Every row comes from one small tree of marks. The marks that hang from a mark follow it in brackets, in alphabetical order. Every link used is in the known rows. Which tree was each row made from?
In the rows, 128 means zero.
Known rows:
leba[luse]: [149 131 179 118 138 131 143 119 101 141  94 109 111 131 152 119 140  93
 108 120 130 134 111]
paked[luse]: [162 144 169 107 137 132 158 146 108 134  97 101  91 137 149 100 137  99
 114 124 126 132 120]
leba[kenul luse[gazap paked rana raput] ranef]: [145 138 168 126 128 122 135 101  88 127 139  95  97 114 122 180 111 141
 161 110 139 148 125]
rana[luse]: [156 127 134 100 146 121 149 137 107 124  96 103  93 123 152 113 139 123
 125 129 127 134 118]
vimonas[ganap]: [142 149 144 131 128 134 129 146 115 118  75 109 103 118 133 109 146 147
  78 130 131 117 107]
kenul[leba[luse[rana] ranef]]: [146 172 210 151 127 127 151 127  97 136 111 115 137 126 144 129 131 160
 112 125 135 128 122]
luse[ganap gazap paked rana raput]: [119 136  64 110 145 114 156 123 114 113 117  88  53 127 121 163 101 212
 159 101 114 129 148]
rana[luse[ganap[vimonas] gazap rabul raput[kenul]]]: [136  92  25 110 137 133 136 141 105 119 114  89  72 111 144 151 118 118
 138 127 129 110 136]
ranef[leba]: [150 119 193 103 143 146 138 157 111 144  89 116 127 115 132 126 130 172
 107 125 125 127 113]
vimonas[ganap raput[kenul[leba[luse[rana]]]]]: [123 158 115 153 127 132 114 119  94 114  87 117 118  95 130  94 143 150
  60 133 137  93 114]
luse[ganap[vimonas] paked rabul rana raput[kenul]]: [118 100  38 147 145 147 135 124 119 106 138  94  24 115 127 145 120 177
 155 116 122 122 147]
ganap[vimonas[raput[kenul[leba[luse ranef]]]]]: [146 133 142 141 134 150 118 122  96 111  94  93 121 109 142 109 123  79
  57 137 141 103 116]
paked[luse[rana raput]]: [154 134 155  99 154 111 161 139 107 134 115  94  71 132 154  94 127 119
 129 111 123 130 123]
rabul[luse[ganap paked raput[kenul]]]: [128 119  85 127 136 129 138 121 114 112  98 101  95 128 124 120 129 122
 117 117 119 132 126]
ranef[leba[luse[paked rabul]]]: [145 128 190 113 134 150 140 143 110 154 107 118  94 121 137 142 127 160
 146 125 130 139 126]
leba[kenul luse[paked rana raput] ranef]: [146 131 197 137 133 123 128  87  93 124 138 102 100 115 124 155 124 129
 158 112 142 155 119]
kenul[leba[luse[gazap rana raput] ranef]]: [141 164 181 141 129 119 152 127  93 136 118 108 136 123 144 143 115 158
 117 117 134 117 125]
raput[kenul]: [147 100 113 131 145 155 140 142  98 117  93 120 127 112 133 124 154 133
  80 125 119 110 101]
kenul[leba[luse[paked raput]]]: [141 153 180 142 128 128 145 108 103 127 104 116 135 130 143 128 124 125
 118 118 130 121 125]
paked[luse[ganap rabul raput]]: [142 116 117 119 133 133 151 132 114 135 117 100  69 134 143 107 127 101
 141 120 131 124 131]
leba[luse[gazap paked] ranef]: [147 166 175 128 120 137 155 121  96 133 114 100  88 132 133 163 117 132
 139 123 139 143 125]
ranef[leba[kenul luse[paked rana raput]]]: [145 110 198 106 142 134 123 122 102 146 112 113 116 109 127 150 122 160
 149 113 129 146 122]
rabul[luse[ganap gazap paked rana raput[kenul]]]: [125 135  54 112 142 117 151 142 109 117 108  91  72 126 128 143 115 169
 132 110 111 130 138]
leba[kenul luse ranef]: [156 126 215 140 120 141 121 103  89 133 114 110 142 115 126 152 139  96
 121 126 146 147 105]
paked[luse[ganap gazap rabul rana raput[kenul]]]: [136 118  63 112 139 129 160 154 103 138 129  95  55 124 142 136 122 149
 149 113 120 116 140]

Write each row's tree:
[147 127 126 134 139 151 119 129 100 105  88  94 121 109 142 103 124  88
  50 136 134  97 116] | ganap[vimonas[raput[kenul[leba]]]]
[138 139 187 144 121 137 136 108 100 138 101 107 116 128 131 135 135 118
 120 127 144 145 117] | leba[luse[ganap] ranef]
[147 166 212 153 120 135 146 122  97 134 104 118 152 127 141 130 131 136
 104 128 138 124 118] | kenul[leba[luse ranef]]
[130 107  25 114 134 132 149 129 108 115 124  99  54 117 133 161 120 152
 171 122 125 122 143] | rana[luse[ganap gazap paked rabul raput[kenul]]]
[116 131  37 119 140 127 163 136 118 121 143  92  18 127 126 171 101 223
 185 106 118 122 156] | luse[ganap gazap paked rabul rana raput]
[155 133 128  91 140 120 161 145 102 134 106  91  89 133 148 121 115  95
 120 113 125 116 124] | paked[luse[gazap raput]]
[151 117 166 126 135 136 132 121  97 143 128 111  97 116 145 147 144 125
 146 118 131 142 119] | leba[kenul luse[rabul rana]]
[145 180 188 148 114 136 153 125  97 130 109 113 135 130 135 155 119 153
 122 125 135 126 129] | kenul[leba[luse[gazap paked] ranef]]
[142 114 173 138 137 132 137 105  90 133 117 109 119 116 138 130 131  92
 111 119 143 127 103] | leba[luse[raput[kenul]] ranef]
[144 150  98 108 131 131 168 166 110 144 119  93  48 135 146 135 126 164
 153 120 120 130 146] | paked[luse[ganap gazap rabul rana]]
[137 176 173 155 109 138 147 119 100 128 104 112 137 131 128 159 120 161
 126 126 136 130 135] | kenul[leba[luse[ganap gazap paked] ranef]]
[133 121  49 106 134 124 152 127 113 119 123  94  46 124 137 155 113 151
 178 122 127 128 146] | rana[luse[ganap gazap paked rabul raput]]
[125 157 120 160 121 141 113 121  95 106  87 119 130  94 120  96 141 150
  51 139 141  89 109] | vimonas[ganap raput[kenul[leba[ranef]]]]
[126 140 102 143 131 140 113 123  99 106  81 114 110  95 124  89 145 135
  51 136 136  92 105] | vimonas[ganap raput[kenul]]
[153 107 211 108 133 146 118 133 100 152  95 117 147 109 129 148 133 136
 123 122 132 141 112] | ranef[leba[kenul luse]]
[112 112   4 130 141 138 157 138 110 116 145 100  28 116 121 179 111 224
 176 106 114 114 151] | luse[ganap gazap paked rabul rana raput[kenul]]
[147 166 140 111 146 118 161 149 116 123 105  97  64 136 143 111 131 163
 126 119 114 146 129] | rabul[luse[paked rana]]
[138 157 166 144 133 126 153 118 105 132 124 116 104 129 149 131 124 155
 139 117 128 121 133] | kenul[leba[luse[paked rabul rana raput]]]
[144 152  90 110 130 133 156 160 109 136 117  82  42 130 148 126 115 139
 136 126 127 122 150] | paked[luse[ganap[vimonas[raput]] gazap rabul rana]]
[139 112 145 136 127 138 124 111 101 141 122 110 100 117 134 152 144 135
 152 119 131 147 127] | leba[kenul luse[ganap rabul rana]]
[144 130  81 111 138 122 152 128  98 110 117 100  89 115 136 154 116 145
 147 121 127 121 131] | rana[luse[gazap paked raput[kenul[leba[ranef]]]]]
[138 141  75 103 149 114 160 150 105 119 115  91  69 125 138 137 115 158
 126 109 111 125 130] | rabul[luse[gazap paked rana raput[kenul]]]
[130 160 144 138 127 120 149 115 103 129 107 109 121 129 138 149 116 165
 133 113 125 123 139] | kenul[leba[luse[ganap gazap paked rana raput]]]
[133 101  40 110 158 131 164 164  98 130 146 100  55 108 146 155 116 190
 136 107 115  92 125] | luse[gazap rabul rana raput[kenul]]
[145 132 106  95 143 114 154 151 106 128  99  90 105 129 145 124 112 109
  99 115 120 115 117] | rabul[luse[gazap raput]]
[134 140  67 106 150 124 175 148 112 123 153  93  14 126 141 162 100 208
 177 105 117 115 143] | luse[gazap paked rabul rana raput]
[135 131 162 150 121 145 121 104  95 128 100  99 115 118 131 130 130  93
  98 133 148 134 119] | leba[luse[ganap[vimonas[raput[kenul]]]] ranef]
[133 150  67 119 124 138 137 142 110 111  88  85  85 128 126 139 115 124
 101 128 121 127 140] | rabul[luse[ganap[vimonas[raput[kenul]]] gazap paked]]
[138 134  54 110 130 133 136 128 106 106  94  87  70 118 132 149 118 134
 135 132 127 130 145] | rana[luse[ganap[vimonas[raput[kenul]]] gazap paked]]
[150 115 175 125 123 129 125 102  84 133 123  99 140 111 125 172 115  91
 127 115 145 132 109] | leba[kenul luse[gazap raput] ranef]
[124 153 110 154 124 140 113 122  97 106  82 119 129  95 124  93 143 145
  49 137 137  87 110] | vimonas[ganap raput[kenul[leba]]]
